Each row was made from one path, in order. Every step used is in the known rows, and no mark comes twice. Write each row's path.
Known rows:
pigun > sibut: 4 -10 10 -21 -15 20 -6 2 10 -22 7 -4 28 -33 0 -3 13 8 11
sibut > moso > vidot > magunut: 32 -32 24 -10 -2 -18 15 26 -17 14 -22 -3 7 28 -2 -6 -18 12 -8
sibut > pigun > nule > magunut > tonen: -25 -12 -12 -27 -3 -9 -16 -10 15 20 -18 7 19 -40 -3 26 -27 -8 -18
sibut > magunut: -2 -8 -43 -11 3 -6 9 22 -12 2 -3 -12 -18 10 -4 10 10 -6 2
sibut > magunut > tonen: 13 -18 -31 5 12 -32 -19 16 1 16 8 -19 -31 29 -3 18 16 -23 8
pigun > sibut > moso > vidot: 17 -38 42 -3 -24 12 1 6 17 -11 -13 -3 41 -35 -6 -19 -1 -2 12
tonen > magunut: 4 36 -55 0 -5 -21 7 -5 -5 -2 1 22 3 34 17 8 15 15 0
sibut > moso > vidot > magunut > nule: 30 -27 29 1 2 -15 8 21 -16 10 -21 -4 1 23 3 -2 -20 9 -17
nule > magunut: -5 -15 -28 -12 5 10 30 20 6 15 -16 15 25 -12 -18 24 13 6 -1
sibut > pigun > nule: -28 5 -9 -49 -11 -7 -21 -8 1 6 -15 5 17 -34 8 15 -34 7 -23
moso > sibut > magunut: -9 -18 -4 -6 -4 10 17 6 2 -24 29 -4 -10 4 1 -15 -2 -6 17
pigun > nule: -12 13 8 -18 -6 20 -15 16 25 -4 14 -5 43 -1 -5 12 -10 7 8
sibut > magunut > nule: 0 2 -32 10 11 3 -3 9 -12 -4 -1 -14 -27 -1 5 19 9 -10 -14
moso > vidot > magunut: 39 1 4 -21 -16 -5 20 34 -35 15 16 -4 -38 41 1 9 -12 12 -5
magunut > nule: 3 32 0 -8 10 3 -27 3 -6 -9 9 5 -9 2 18 15 -3 14 -27
tonen > magunut > sibut: -3 47 -26 35 7 -6 -2 -12 -8 6 8 23 -7 29 2 -3 15 0 19
nule > magunut > tonen: 10 -23 -17 6 16 -15 2 14 22 28 -2 9 11 7 -17 33 16 -11 6
vidot > moso > sibut > magunut: 1 4 5 -6 3 -11 6 -21 -7 -15 -5 -23 -34 18 13 -27 17 9 -15
moso > sibut > magunut > nule: -7 -9 1 10 1 17 9 0 3 -28 30 -5 -19 -3 7 -7 -4 -8 3
nule > magunut > sibut: -11 -5 0 24 19 24 21 11 5 23 -7 15 16 -18 -34 12 13 -10 17

Write each row's path:
-20 -5 7 -40 -11 -7 0 -12 -4 -19 17 14 -7 -17 15 -19 -29 7 -8 -> moso > sibut > pigun
33 9 22 3 -8 4 13 29 -36 20 22 -3 -45 36 -9 2 -11 2 8 -> moso > vidot > magunut > sibut
3 48 -46 20 2 -12 -6 -17 -5 -9 3 21 -9 25 23 17 12 10 -16 -> tonen > magunut > nule
-27 -17 14 -22 -13 15 10 -14 14 -15 14 10 17 -36 2 -6 -29 -1 0 -> moso > sibut > pigun > nule > magunut
-21 25 21 -5 16 -2 -27 -11 -19 17 -1 13 -20 -15 -9 -11 -19 -8 4 -> magunut > sibut > pigun
-6 4 44 25 25 3 -18 6 -4 16 -9 5 15 9 -17 -22 -6 -6 19 -> magunut > sibut > moso
13 -34 -2 9 -5 4 -16 0 15 -11 10 -22 2 -27 -7 6 23 -20 21 -> pigun > sibut > magunut > tonen
6 27 -5 48 1 -11 5 -11 -4 14 -5 23 2 27 -1 -16 6 -9 20 -> tonen > magunut > sibut > moso > vidot
-18 43 -26 29 3 -5 -9 -28 -4 9 -2 21 -2 4 4 0 -2 -9 9 -> tonen > magunut > sibut > pigun > nule
2 -20 -4 11 -8 28 -5 -6 5 -26 5 -18 6 -46 -3 8 18 -11 3 -> pigun > sibut > magunut > nule
-10 11 21 -26 -4 -10 -7 -34 1 -13 -11 -16 -17 -4 21 -24 -4 17 -26 -> vidot > moso > sibut > pigun > nule
-2 29 -15 42 12 -12 0 -14 -3 7 -10 21 9 26 0 -11 11 -3 17 -> tonen > magunut > sibut > moso
9 -1 10 1 7 -23 -7 -24 1 -7 -1 -27 -40 26 15 -21 19 3 -12 -> vidot > moso > sibut > magunut > tonen
-6 12 16 -31 -3 -23 -6 -32 -11 -10 -14 -12 -30 3 24 -27 -2 20 -32 -> vidot > moso > sibut > pigun
2 10 10 3 6 -6 1 -27 -6 -17 -5 -25 -38 13 19 -21 16 8 -22 -> vidot > moso > sibut > magunut > nule
25 -43 37 -3 -15 16 9 6 3 -13 -11 -11 28 -26 -5 -12 -1 3 7 -> pigun > sibut > moso > vidot > magunut
-16 -7 -4 -1 -3 34 11 17 33 5 0 1 57 -22 -22 27 -4 0 10 -> pigun > nule > magunut
-13 -13 32 35 -4 39 9 11 35 17 -3 4 54 -26 -35 10 -10 -19 23 -> pigun > nule > magunut > sibut > moso > vidot
